Each row was made from one small tree. Brackets hold a mark, then the marks that hang from it, in alphabetical order. Every link used is in the known rows. Write each row's tree.
Known rows
{Z U}: [-0.78 -0.12 -1.15 -1.20 -1.25 -0.71 -1.69  1.16  0.84 -1.50 -0.82 -1.01
 -1.22  0.43 -6.28  1.32 -1.18  0.91  0.75  3.10]
{U {Z N X}}: [ 1.49  0.42 -1.64  1.59 -2.47 -0.87 -2.26 -0.63  2.51  1.30 -0.53 -0.22
 -2.86  1.12 -7.27  1.60 -2.85  0.79  1.60  1.97]
{N {Z G {T A}}}: [-0.77 -0.73 -2.99 -1.06 -2.27 -4.34 -1.84 -2.14  0.28 -3.38 -2.21 -0.75
 -2.60 -2.52 -6.23 -0.85 -2.40  1.18 -0.23  0.51]
{N Z}: [ 0.06 -0.44 -1.39 -0.97 -1.86 -3.24 -0.91  0.42  1.73 -2.32 -1.52  0.79
 -2.71 -1.01 -6.14  0.70 -1.24  1.02  0.95  0.93]
{A T}: [ 0.02 -2.15 -2.45 -0.64 -3.50 -1.28 -0.62  0.69  0.53 -2.87 -0.70 -2.21
 -2.56  0.48 -6.91 -0.74 -0.84  0.61  0.10  1.95]
{G {Z T U X}}: [-0.79  1.60 -0.65  0.30 -1.79  1.45 -2.91  0.19 -1.35  1.64 -0.72 -1.95
 -0.96  0.34 -5.85  1.42 -1.65  2.13 -0.21  3.74]
{U {Z G N T}}: [ 1.47 -1.09 -4.11  0.55 -3.59 -3.01 -3.97 -2.48  0.63 -0.22 -3.15 -2.31
 -3.28 -0.29 -8.85  0.37 -3.63 -0.01  0.04 -0.24]
{Z G N T U}: [ 0.61  0.46 -3.85 -1.07 -1.79 -2.89 -4.40 -1.31 -1.61 -0.38 -1.53 -3.35
 -1.91 -0.01 -7.41  0.17 -3.01  1.08 -0.28  0.67]
{U Z}: [ 0.17 -1.64 -1.67  0.40 -3.15 -1.05 -1.49 -0.31  2.85 -1.14 -2.60 -0.20
 -2.61  0.11 -7.87  1.36 -1.97 -0.15  0.91  1.92]
{T A {Z G N U}}: [ 0.97  0.28 -2.37 -0.30 -0.84 -3.80 -1.88 -1.15  1.82 -2.71 -0.55 -1.70
 -1.21 -2.04 -5.75 -0.02 -3.48  1.65 -0.32  1.87]
{U {Z X}}: [-0.26 -0.47 -0.51  1.31 -3.13  0.32 -1.49 -0.32  2.70  0.32 -1.27  0.56
 -2.51  0.81 -7.15  1.33 -1.62  0.78  1.59  3.17]
{Z N {T A} U X}: [ 0.00  2.39 -3.06  0.68  0.29 -0.66 -1.75 -0.90 -0.88  0.91  1.54 -2.71
 -1.33  0.80 -5.19  0.88 -3.82  2.06  0.36  2.45]
{N {Z U}}: [-1.05  0.91 -1.56 -0.96 -0.11 -2.21 -1.68  0.76  1.28 -2.19 -1.24  0.36
 -1.67 -1.06 -6.07  1.30 -0.97  1.44  1.22  1.43]
{T A {Z U X}}: [-1.14  1.05 -0.21  0.98 -0.11 -0.34  0.36  0.23  2.32 -1.41  0.75 -0.38
 -0.73 -0.80 -4.22  0.45 -2.04  2.37  0.68  4.22]
{U {Z G}}: [ 0.00 -2.12 -1.45 -0.26 -4.31 -2.00 -2.95 -1.40  2.53 -2.02 -3.35 -0.18
 -2.62 -0.73 -8.42  0.54 -1.70 -0.07  0.79  2.06]
{G {Z N T U X}}: [ 0.98  2.47 -1.85  0.53 -1.24  0.31 -3.61 -0.12 -1.63  2.68  0.00 -2.71
 -1.33  0.63 -6.14  1.72 -2.95  2.24 -0.31  2.56]
{N {Z T U X}}: [-1.80  2.43 -1.88  0.51  0.07 -0.73 -1.77 -0.08 -0.51  0.05 -0.51 -0.47
 -1.77 -0.18 -5.45  0.79 -1.15  2.35  1.24  1.54]
{U {Z G N T X}}: [ 0.99  0.11 -2.91  1.44 -3.59 -1.61 -3.93 -2.52  0.45  1.26 -1.92 -1.61
 -3.13  0.39 -8.04  0.36 -3.21  0.90  0.74  0.91]
{B Z}: [-0.15 -1.66 -1.18 -0.10 -2.26 -1.64 -1.53  0.02  2.34 -1.04 -3.18  0.05
 -2.34 -0.28 -7.00  1.47 -2.08  0.20  1.76  2.24]
{U {Z T}}: [-0.15 -1.48 -3.18  0.94 -2.99 -0.97 -1.76 -1.06  1.13 -0.36 -3.09 -1.56
 -2.89  0.23 -7.95  0.95 -2.66 -0.16  0.28  0.80]
{Z G N T U X}: [ 0.18  1.80 -2.53 -0.04 -1.76 -1.40 -4.26 -1.25 -1.78  1.27 -0.11 -2.64
 -1.78  0.79 -6.52  0.10 -2.56  2.06  0.48  2.04]
{Z G {T A} U X}: [-2.15  0.86 -1.58 -0.27 -1.62 -0.42 -2.49 -1.76 -0.97 -1.03 -0.19 -1.87
 -0.94 -0.50 -5.58 -0.45 -2.02  2.12  0.29  4.03]

Which tree is each row?
[ 1.30  2.27 -0.33  0.03 -1.38  0.20 -3.42  0.67  0.04  1.79  0.59 -1.31
 -1.06  0.52 -5.96  2.15 -2.27  2.21  0.32  3.57] -> {G {Z N U X}}
[ 0.27 -2.45 -2.23 -0.14 -4.18 -2.59 -1.12 -0.24  1.11 -3.72 -1.81 -2.20
 -2.56 -1.09 -7.01 -1.92 -0.82  1.11 -0.32  1.40] -> {A {T {Z G}}}
[ 0.36  2.39 -2.79  0.67 -0.40 -0.38 -2.67 -0.16 -1.38  2.15  0.82 -2.59
 -1.72  1.71 -5.90  1.08 -2.92  1.99  0.67  1.91] -> {Z N T U X}
[-0.76 -0.13 -1.60  0.37 -2.28 -0.52 -0.17 -0.90 -0.13 -0.29  0.31 -1.32
 -2.20  0.57 -5.08 -0.12 -2.65  1.54  0.12  3.38] -> {Z {T A} X}
[ 0.61  1.09 -2.55  1.52 -0.95 -0.73 -1.11  0.71  0.70 -0.71  1.00 -2.72
 -1.75  0.48 -5.74 -0.39 -1.60  2.21  0.70  1.68] -> {A {T {Z N U X}}}
[-0.59 -0.16 -3.17 -0.46 -1.19 -3.37 -0.37 -1.06  0.50 -2.57 -1.46 -0.67
 -2.63 -1.65 -5.70  0.00 -2.72  1.12 -0.06  0.38] -> {N {Z {T A}}}
[-0.02 -0.95 -1.37  1.32 -3.01 -0.61  0.20  0.71  1.25 -1.67  0.11 -1.56
 -2.45  0.34 -5.70 -1.22 -0.65  1.79  0.41  2.34] -> {A {T {Z X}}}
[-2.11  2.38 -2.17  0.50  0.75 -1.04 -1.04 -0.77 -0.03 -0.96  0.11 -0.58
 -1.39 -1.06 -4.74  0.55 -2.00  2.41  0.93  2.05] -> {N {Z {T A} U X}}
[-1.12 -0.71 -2.11  1.20 -3.52 -0.82 -2.33 -2.89  1.19 -0.68 -1.95 -0.98
 -2.37 -0.74 -7.20 -0.16 -2.73  0.91  0.51  2.73] -> {U {Z G {T A} X}}
[-1.98  1.43 -1.76  0.39 -0.36  0.59 -0.95 -0.53 -0.63 -0.04  0.63 -1.90
 -0.96  0.40 -4.91  0.51 -2.33  2.04  0.43  3.84] -> {Z {T A} U X}
[ 0.72  2.02 -1.40  1.18  0.46 -1.50 -0.45 -0.11  2.01 -0.50  1.53 -1.04
 -1.10 -0.50 -4.45  0.79 -3.33  2.46  0.60  2.98] -> {T A {Z N U X}}
[-0.51 -2.01 -2.74 -1.37 -3.68 -3.12 -1.87 -2.10 -0.30 -2.81 -1.96 -2.09
 -2.30 -1.21 -6.58 -1.01 -2.76  0.61 -0.88  2.09] -> {Z G {T A}}
[-1.46 -0.71 -1.59  0.72 -2.75 -1.39 -2.29 -2.54  0.64 -0.65 -2.70 -0.84
 -2.11 -1.01 -6.46 -0.22 -2.85  1.26  1.30  2.97] -> {B {Z G {T A} X}}
[-1.64  1.59 -0.16 -0.62 -1.24 -1.80 -3.03 -0.33  0.79 -1.56 -0.77  1.04
 -1.46 -1.21 -5.97  0.34 -0.24  2.41  1.73  2.72] -> {N {Z G U X}}
[-1.12 -0.76 -1.35  0.69 -3.43 -1.10 -3.11 -1.90  0.17  0.39 -3.33 -0.71
 -2.48 -0.23 -7.08  0.07 -1.99  1.16  1.63  2.42] -> {B {Z G T X}}
[-0.08  0.26 -0.78  0.29 -2.99  0.15 -1.35 -0.89 -0.42  0.45 -0.39 -1.54
 -1.69 -0.38 -5.41  0.57 -2.72  1.84 -0.83  3.83] -> {G {Z {T A} X}}
[-1.21  0.47 -1.78 -0.16 -2.25 -3.02 -1.80 -2.19  0.07 -1.89 -0.98 -0.07
 -2.48 -1.76 -5.55 -0.89 -2.01  2.06  0.47  1.73] -> {N {Z G {T A} X}}
[ 0.87 -0.47 -3.41  0.09 -2.05 -2.68 -2.44 -0.24  0.54 -2.63 -0.90 -3.25
 -1.90 -0.92 -6.99 -1.13 -1.71  1.52 -0.11  0.69] -> {A {T {Z G N U}}}
[-1.79  0.88 -1.28 -0.29 -2.51 -0.11 -3.41 -0.97 -1.54  0.18 -0.98 -1.70
 -1.34  0.49 -6.34 -0.17 -1.13  1.98  0.60  3.37] -> {Z G T U X}
[-0.62 -0.18 -1.98  1.81 -2.98  0.40 -1.67 -1.11  1.06  1.08 -1.86 -0.93
 -2.77  0.98 -7.27  0.90 -2.26  0.78  0.98  2.08] -> {U {Z T X}}
[-1.88  0.64 -3.17 -1.09 -0.52 -3.35 -2.46 -1.83 -0.18 -3.20 -1.97 -1.22
 -1.50 -2.58 -6.13 -0.25 -2.13  1.61  0.05  1.01] -> {N {Z G {T A} U}}
[-0.09  1.18 -1.14  0.40 -1.16 -1.33 -4.38 -1.10  1.14  0.72 -1.70 -0.55
 -1.46 -0.15 -6.99  1.43 -2.36  1.62  2.53  2.74] -> {B {Z G N U X}}
[ 2.49 -0.05 -2.85 -0.42 -3.14 -2.06 -2.99 -0.48 -1.01  1.01 -1.58 -2.89
 -2.56  0.01 -7.00  1.15 -3.64  0.93 -1.24  0.79] -> {G {Z N T}}
[ 1.68 -0.44 -4.18 -0.37 -1.76 -3.33 -1.08 -1.22 -0.17 -0.86 -0.20 -2.96
 -2.73  0.07 -6.18  0.24 -4.58  0.63 -0.78  0.65] -> {Z N {T A}}
[ 0.75  2.13 -1.12  0.10 -0.60 -0.41 -2.41  0.73  0.41  1.22  1.42 -1.07
 -1.48  1.55 -5.77  1.62 -2.17  2.01  1.44  3.11] -> {Z N U X}
[ 2.46 -1.12 -1.86 -0.31 -3.38 -4.37 -2.29 -0.63  1.67 -1.60 -1.66 -1.13
 -2.80 -0.90 -6.69 -0.39 -2.68  1.11 -0.18  0.76] -> {T {Z G N}}
[ 1.06  1.28 -3.26 -0.46 -0.64 -1.37 -2.87 -0.88 -0.95  0.08 -0.56 -3.43
 -1.07 -0.97 -6.27  1.54 -4.18  1.41 -1.29  1.86] -> {G {Z N {T A} U}}
[-1.89  0.37  0.05  0.20 -1.70 -0.13 -3.60 -0.73  1.37 -0.29 -2.43  0.20
 -1.08 -0.54 -6.84  1.17 -1.10  1.58  2.59  3.99] -> {B {Z G U X}}
[-1.11  1.01 -2.00  0.53 -1.02 -2.04 -0.32 -1.10  0.43 -1.10 -0.16 -0.02
 -2.49 -0.94 -4.90 -0.04 -2.28  2.00  0.62  1.60] -> {N {Z {T A} X}}
[-0.52 -1.36 -3.44  0.93 -2.32 -1.28 -0.99 -1.82  1.61 -1.37 -2.50 -1.66
 -2.52 -0.53 -7.38  0.73 -3.48 -0.03  0.00  1.44] -> {U {Z {T A}}}
